What can hang from each mark:
z613: z662
z229: z106 z662
z106: z259
z72: z613
z662: z72 z259 z613 z684
z259: z106
z684: z72 z662

Every row comes from one small tree of marks. The marks that hang from a mark follow it in brackets, in the order of their numbers. Every link used is in the known rows. Which tree was each row made from?
Known rows:
z613(z662(z72 z259(z106) z684)): [-15.2   6.7   4.8  -8.7  -3.2   1.2  -2.6 -17.9  -5.9  -1.7  11.7  16.3
 -27.7  25.4  -4.1  23.8  18.1   8.4  10.7  10.9   1.1  -2.6  25.6  25.3
  -3.2 -16.3  -9.2   5.2 -12.9  -9.3 -46.7   1.6   1.1  15.9   5.0]
z72(z613(z662(z259(z106) z684))): [-15.1  -8.9   1.7 -10.8  -0.4 -15.7  -9.5  16.0 -16.3   7.1   4.3  10.1
  -0.7   2.2   7.7  11.5  15.5  19.3  -5.0   2.2   5.4 -14.6   1.7  16.2
  11.2 -19.7 -21.6   4.5  -1.3  -8.6 -15.9  -6.7  -9.8  12.2   5.9]
z72(z613(z662)): [ 27.8  15.0  -9.6  -7.1  -3.2   1.4  13.7  14.8  27.2  18.2 -34.9  -1.3
   5.3 -13.6   0.2  -4.6   3.7   3.8   0.5  -5.1  25.0 -30.3 -23.5   7.9
  -3.1  17.3   9.7 -40.9   5.6   1.3  16.2  -2.2 -14.5  13.2  -1.4]
z662(z259(z106) z613 z684(z72)): [-31.0   8.3   3.2   7.4  18.4  -2.4  -5.0  -1.0 -19.8 -15.0  26.5  -1.7
  -2.0   2.7  12.3   4.7  12.0   3.7   3.4 -22.9 -28.5  14.7  12.9 -20.7
   4.2  -7.5 -18.6  14.0   5.1  10.8  -4.9   0.1  -2.0  -9.3  20.7]
z229(z106 z662(z72 z259)): [ 19.2  -9.1  -1.7  -0.8 -13.5   4.3  -7.0 -19.3  19.9  10.0 -29.2  -7.0
  -4.2   5.1 -13.6   2.0 -21.0  -1.8   2.7  18.3  -2.2   2.7  -6.9  17.7
 -11.8  -4.9  16.9   9.6 -18.2 -11.5   3.8  16.2  26.5 -16.9 -39.5]
z684(z72 z662): [ 28.6  13.7  12.7  23.7 -10.0  55.3  24.0  -3.2  18.6 -11.5 -21.2 -17.8
   7.4  12.4   0.8 -39.1   2.6 -19.8  -0.6 -12.3  -2.3 -17.8 -16.4 -18.5
  -7.2  38.9  -8.5 -38.8  14.1   5.2  12.7  -0.8 -36.9  -0.8  -3.8]
z662(z72 z259 z613): [-12.0  13.3 -17.5  -9.9   4.2 -14.0  -5.1 -15.7   1.3  -2.6  10.2  12.3
  -3.4 -10.8  -7.8  19.5 -15.2   3.3  13.0 -17.8  11.3  33.0  21.8 -15.1
  -3.9  -3.3  27.3  13.1   6.4  13.9 -12.6  12.8   2.2  11.7  28.4]
z684(z662(z72 z259 z613)): [ -7.7   6.5  -3.1   4.3   2.2   4.2  -3.7 -12.5   2.6  -2.3   5.0   3.4
   0.1   3.6 -12.0   7.8 -24.5  -1.4   3.1 -17.9   5.7  30.7  19.3 -17.8
 -11.1   2.2  28.2  21.2   4.3  10.1 -37.8   8.4  -2.3   0.3  35.0]
z72(z613(z662(z259 z684))): [-10.6 -14.7   6.6 -30.2   0.9 -21.9 -12.4  34.7  -6.8  15.5   3.6  -7.0
   0.8 -11.1   4.4  11.1  -5.7   4.5 -20.4   3.5  29.5  -2.8   9.7  16.1
  11.0 -10.5  11.2   1.2  -4.9  -7.2  -4.5  -2.3   3.4   9.7  22.8]
z229(z662(z259)): [ 14.3 -13.3   4.0 -14.8  -4.6  17.0 -17.1  -0.6  -1.1  11.8 -24.8 -10.9
  -1.9 -11.0   0.7   6.4 -16.7 -14.1  -2.9   6.3  13.1   0.1 -19.8  -7.2
  -6.5  12.5  12.1 -16.7   5.2  -5.6  38.9   3.1  13.6  -8.6 -32.4]
z684(z662(z259(z106) z613)): [-12.6  -0.7   3.8  14.2   7.3  18.5  -6.0 -18.7 -19.7  -3.2  -5.8   6.9
   4.7   4.9  -1.1   1.3   0.2  13.9   7.1 -19.7 -24.1   2.1  -9.4 -30.9
  -2.0  -3.7  -9.9   5.0  18.3   0.5  -8.5 -12.0 -24.7 -12.5   9.4]
z229(z106(z259)): [ 28.3  -2.3  -7.7   8.8 -20.1  11.8  17.0  -5.1   4.8   3.0  -9.2   8.5
  -5.9   3.4 -10.1   6.5  -7.7  -5.6  -1.2  30.4  -6.6 -20.6 -40.5   4.8
  -2.4  14.8  -8.2 -32.3  -4.1 -25.1  41.4 -19.8   6.8 -11.3 -40.8]
z662(z72 z259): [  7.5  10.9 -14.1 -15.7 -11.1   3.2  -2.4 -15.9  -4.5  -0.6  10.9   6.1
  -9.4  -1.5  -7.6   9.7  -6.7  -5.9   5.3   6.4  23.7  19.0  15.1  -0.6
  -4.8   8.3  10.8  -3.1  11.9   6.0  -2.9   7.6  -3.4  14.4   2.2]
z662(z72 z259(z106) z613): [-12.9  19.9 -15.0   0.9   9.6  -5.3   4.6 -28.8  -7.9  -9.2  22.9  22.4
  -8.2  -0.2  -4.1  29.0   8.3  14.2  21.8 -11.2 -11.8  22.2  14.1 -16.0
  -8.8 -10.9   1.7  19.6  12.8  13.1 -15.2   4.9 -11.0  12.8  10.8]
z106(z259): [ 23.8   2.2  -9.2  -1.2 -21.2  10.3  10.0  -7.4  -3.5  -1.1   5.4  12.8
  -1.0   0.0  -6.6  11.5  -1.9 -21.1  -2.1  25.9  11.7 -21.0 -31.6 -13.2
  -5.1  24.1   5.0 -36.2   8.5  -9.3  45.2 -21.0  -2.7   5.9 -25.1]
z229(z106): [ 44.1   7.7  -6.1   8.2  -7.6  17.6  14.2  -2.4  11.4   9.2 -43.3 -12.9
  -8.8  -3.4  -6.9 -21.3  -6.5 -11.3  15.0  14.8   0.4 -17.9 -23.0   0.3
  -5.5  11.1 -26.8 -44.7  17.4 -19.5  52.8  -1.9   2.9 -21.4 -34.4]

Which tree is each row?
[ 20.8 -12.4   1.8  15.3  -8.2  -1.2  -4.0  -4.9  30.4  10.0 -27.4   2.9
   9.1  -9.5 -10.4  19.6 -21.7   0.4   2.2  11.8 -21.7 -13.3 -49.2  -2.0
 -15.9   0.1  16.3  -9.2 -25.0 -15.4  31.9  -9.0  41.9 -26.9 -44.0] | z229(z106(z259) z662(z613))
[-14.6  11.2 -15.2  -9.4   6.6 -12.6   7.3 -13.7 -22.8  -7.4  25.9  16.2
   6.0  -1.7   3.1   3.0  11.8  21.9  13.8   2.3   1.4   7.4   6.6  -1.9
  10.2 -10.3  -4.7  23.5  13.4  10.5 -17.2  -3.4 -26.9  21.8  -4.2] | z662(z72(z613) z259(z106))
[ 19.7 -20.7  -1.4  -2.1 -12.3  18.3 -15.2  -2.5  10.9  19.2 -45.5 -15.2
  -2.3  -8.0  -4.5  -2.3 -18.7  -4.4  -5.2  15.2  -2.8  -5.5 -22.2  11.5
 -13.4   1.7  -2.3 -10.9  -4.7 -19.9  33.3   2.9  27.2 -29.7 -51.5] | z229(z106 z662(z259))
[-29.1  -9.8  10.3  16.3  17.0   0.8 -17.5  -3.4   0.3  -7.2  12.1 -10.7
   5.3  -1.1  13.6  -1.6   8.1   1.6   1.9 -20.0 -32.8   8.1  10.2 -15.5
  -2.7 -11.7  -1.0  25.0  -6.4   8.3  -1.1   5.6  15.8 -16.4   5.3] | z229(z662(z259(z106) z613 z684(z72)))
[ 22.6 -18.0  22.6  21.0 -16.2  13.6   3.8   7.1  21.3  -5.3  -7.6 -12.8
   2.7  15.4   0.4 -14.8  -1.5 -18.1 -15.5  23.5 -28.6 -25.7 -28.0  14.0
  -5.7   8.1   3.2 -10.7 -37.6 -18.1  22.1 -12.8  34.0 -29.4 -50.0] | z229(z106(z259) z662(z684(z72)))
[  0.1   6.8 -10.7 -11.6  -0.7  -0.4   4.6   2.5 -11.3  11.1 -10.3  14.3
   4.0  -3.6   5.9   9.5  16.3  28.1   0.9   5.5   9.0 -20.4 -14.3   7.5
   2.0  -0.4 -10.0  -6.5   2.3  -2.5  -6.8  -2.4 -28.4  11.5 -12.8] | z72(z613(z662(z259(z106))))
[ -0.8   2.5 -11.5 -22.1  -7.0  -5.8  -2.1  23.1  -1.2  16.3 -17.1   3.9
   4.0 -15.9   1.1  15.5   1.9  16.7  -7.0  -4.4  31.0  -1.2  -9.1  10.3
  -0.3  12.8  11.8 -11.7  -0.4   4.6  -2.3  -0.8 -11.2  15.3   3.4] | z72(z613(z662(z259)))
[-34.0   5.1   6.1   0.4  14.4 -10.3  -8.8  15.4  -1.4  -8.4  18.3 -13.4
   3.7 -10.6  10.6   7.1  -4.3  -6.5  -3.6 -19.2  -8.5  27.6  22.3 -18.2
   5.1   2.2   4.8  12.0   0.5  12.8   8.6   1.3  15.0  -2.8  35.5] | z662(z259 z613 z684(z72))
[ -3.2 -12.7  -3.8 -16.1  -0.9 -14.2  -6.0   4.8   5.2   4.9   2.9  -1.9
  12.0 -12.7  -2.5  -0.7 -14.7   3.9  -3.4   1.6  18.4  13.0  -0.1   3.7
  -4.9   1.9  30.0  18.3  -3.5  13.2 -10.1  10.6   5.7  13.8  -3.9] | z229(z662(z72(z613) z259))
[-28.6  -1.4   8.5   2.6   8.2 -11.8   0.3  15.2 -26.7 -12.3  34.1  -6.8
  13.6  -3.1  15.3 -23.6  19.9  12.4  -7.4  -6.7 -20.7  -0.5   6.6 -10.8
  19.4  -3.2 -30.6  15.6  10.1   6.7   1.1  -8.1 -18.2  -1.3   9.9] | z662(z259(z106) z684(z72(z613)))
[ 20.4   5.4   5.2   0.5  -6.0   0.4   4.1  -9.2  26.4   2.0  -4.1  -3.5
 -18.0  20.2  -5.8   5.2   7.7 -25.4   9.0   4.0  18.8 -12.9  27.8  21.4
  -8.7   0.8   9.8 -27.3 -10.8  -5.7 -15.6   5.3   1.1  16.8  15.8] | z613(z662(z72 z684))
[-11.3   4.2   9.9  16.0   2.4  26.5  13.1   1.1 -20.6 -13.3   2.6  -2.3
  18.9   7.4   8.5 -33.4  14.9  18.1 -14.6 -17.6 -21.4  -9.6 -13.9 -19.0
   9.3  15.7 -23.3  16.6   7.3  12.7 -18.8  -5.6 -49.7  -4.2  -1.7] | z684(z72(z613) z662(z259(z106)))
[ -1.1  11.0  -7.7   8.5  14.2 -21.8   2.5  -4.9  12.2  -4.8  20.1  -2.8
  -4.3  -1.4  -1.5  10.0  -9.7 -20.9  18.6 -11.4   5.9  16.3  28.0  -9.1
  -3.0 -12.6  13.4  -0.6   7.5  11.3   2.6   1.5  15.2   4.7  42.0] | z662(z72 z613 z684)
[-21.6   0.9  -3.4 -17.5  10.8 -19.8 -21.4   9.7 -13.6   2.4  14.0  -5.4
  -6.4 -20.1   2.1  21.6 -13.7 -15.1  -2.7 -10.2   8.4  30.2  18.2 -13.0
   0.6 -16.3   3.4   4.4  12.8   1.4  20.3   1.1  22.9  -9.7  33.4] | z662(z259 z613 z684)
[ -1.1  14.4  -5.4 -13.5  -4.0   4.9  17.0  24.8  13.6   6.2 -12.5  -5.6
   8.5  -8.5   3.7  -1.2   9.8  19.9 -15.6 -16.1  17.8   0.3  -7.0  10.3
  -1.4  21.7  16.1  -5.7 -14.6  15.4 -18.3   6.5 -16.3  18.3   7.0] | z684(z72(z613(z662(z259))))
[ -4.5  -0.1  -5.0 -20.9   0.1  -7.7  -9.1   2.7   4.6   2.9   3.2   2.5
 -20.7  17.6  -7.0  22.6  -2.7  -7.8  -5.9  12.9  23.9  11.6  35.6  22.6
  -4.4  -8.4  20.5   2.5 -12.5  -3.8 -35.8   4.6  10.7  15.4  16.3] | z613(z662(z72 z259 z684))
[  8.2  22.9 -10.4 -10.5  -9.5  13.1   6.6 -27.7   1.4  -4.1  -1.7  24.6
 -21.4  21.6  -9.2  18.0  19.6  14.8  15.3  14.7   3.4  -5.1   4.8  18.5
 -15.8  -0.2   0.7  -7.5  -1.6  -0.2 -42.7   5.7 -23.0  20.3 -15.6] | z613(z662(z72 z259(z106)))
[-21.2   3.9  11.8   4.2   0.3  11.9   0.4  -2.7 -24.4 -15.1  27.4  -1.4
  -7.8  10.6  12.4 -12.5  19.6  -6.4   0.9   2.3 -24.3   0.0   7.6  -6.0
   4.4   4.6 -32.3  -1.7  12.4   3.5   8.4  -4.9 -18.9  -0.9  -6.2] | z662(z259(z106) z684(z72))
[ 19.4   6.6   9.6  18.3   1.6   6.3  17.0   0.9   5.9  -4.9  -7.3  -5.2
  16.0   7.3  -5.4 -33.6  -5.7  -4.2  -0.2 -10.0  14.5  -7.7  -3.5  -6.3
   6.3  10.5  12.3  -8.9   5.5   9.3 -22.8   0.4 -24.4  13.0  18.6] | z684(z662(z72(z613)))
[  2.4   4.1  -2.3  -4.3  10.1 -28.9  11.6   9.1   2.3  -3.6  19.6  -7.8
  10.0  -4.7  -0.8 -18.9  -2.3 -17.2   6.9  -0.8  18.9   2.3  20.6   5.0
  12.8  -6.9   4.0  -0.6  12.0   7.2   2.0  -1.0  -1.1  14.0  30.8] | z662(z72(z613) z684)
[-11.4  15.6  -2.6  -5.3   0.3   7.1  24.0   7.5   2.5  -0.4  -2.3   8.7
   7.3   5.1   7.6  -6.0  26.0  33.7  -4.0 -13.5  -4.0 -18.5 -12.4   6.3
  -5.3  11.0 -11.1   4.1  -7.4  11.3 -23.1  -0.5 -33.9  12.6  -6.7] | z684(z72(z613(z662(z259(z106)))))
[ 34.9 -27.3  15.5  14.9  -0.5   8.4 -12.9   7.6  26.8  10.1 -43.9 -27.2
  -2.4  -1.3   1.1 -23.8 -19.1 -29.9   3.3  17.4 -10.7 -23.9 -18.9  11.0
  -3.5  -8.6 -19.3 -26.0  -1.6 -26.2  44.2   2.8  36.6 -35.4 -37.9] | z229(z106 z662(z684))
[-14.3   2.2   6.4   6.7   0.9  11.2   9.8 -13.8 -23.6 -12.0  15.2  12.6
  14.0  12.7  -1.2 -12.6   6.4  16.4   1.0   0.5  -3.8  -4.5   3.4  -6.3
   8.3  -5.8 -11.2  30.9  10.3   2.2 -41.9  -0.7 -33.6  10.8   8.4] | z684(z662(z72(z613) z259(z106)))
[-33.5  -3.1  -3.2   0.4  20.1 -14.6 -15.6  -1.9 -28.5  -4.0  19.0   9.0
  -1.7  -8.4   7.2  17.8   4.8   0.7   6.9  -6.5 -14.1  11.3  13.3 -17.2
   7.9 -21.0 -21.3   9.6  18.7  -1.0   9.9 -10.6   8.1  -8.5  21.6] | z662(z259(z106) z613 z684)
[-30.1   6.6  -2.5   3.5  19.3 -20.4  -9.2 -17.7 -23.5  -7.9  37.3  14.7
 -10.1   1.8   2.2  19.9   4.6   1.5  19.7  -2.0 -14.9  23.4  33.1  -8.5
   8.4 -26.8  -4.9  31.5   8.7   6.8 -25.6   3.4  12.2   5.5  29.9] | z662(z72 z259(z106) z613 z684)
[ -8.9   3.9   5.7 -11.7   2.7  12.8  -6.5  16.6  -9.0 -10.2  15.9 -15.3
  -6.0   0.1   8.1  -7.1   4.5 -17.5  -8.8   0.7  -0.7  11.6  18.6  -6.7
   3.8   8.9  -4.2  -9.3   8.7   2.9  18.7  -1.2   2.9   3.6   8.2] | z662(z259 z684(z72))
[ -1.3 -24.9  10.8  -2.5   1.2 -27.2 -17.6  17.3  12.0  10.0  -4.5 -11.2
   6.8  -6.7   2.5  -9.8 -24.2   3.3 -10.7   8.0  -1.6  11.4  16.2  25.3
   7.5 -25.3   8.6  43.6 -21.2 -11.0 -13.5  10.7  40.4 -16.3  -8.4] | z229(z106 z662(z72(z613) z259 z684))
[  8.1 -16.9  19.8  15.8  -8.8 -13.7  -0.2  22.8  28.0   0.2  -1.8 -19.0
  19.9   3.8   0.1 -22.3  -6.1  -0.2 -23.4  14.5 -20.0 -27.0 -35.7  13.3
   9.9  -2.7   5.7  14.0 -38.0 -11.7  14.6 -16.0  33.9 -20.8 -38.6] | z229(z106(z259) z662(z684(z72(z613))))
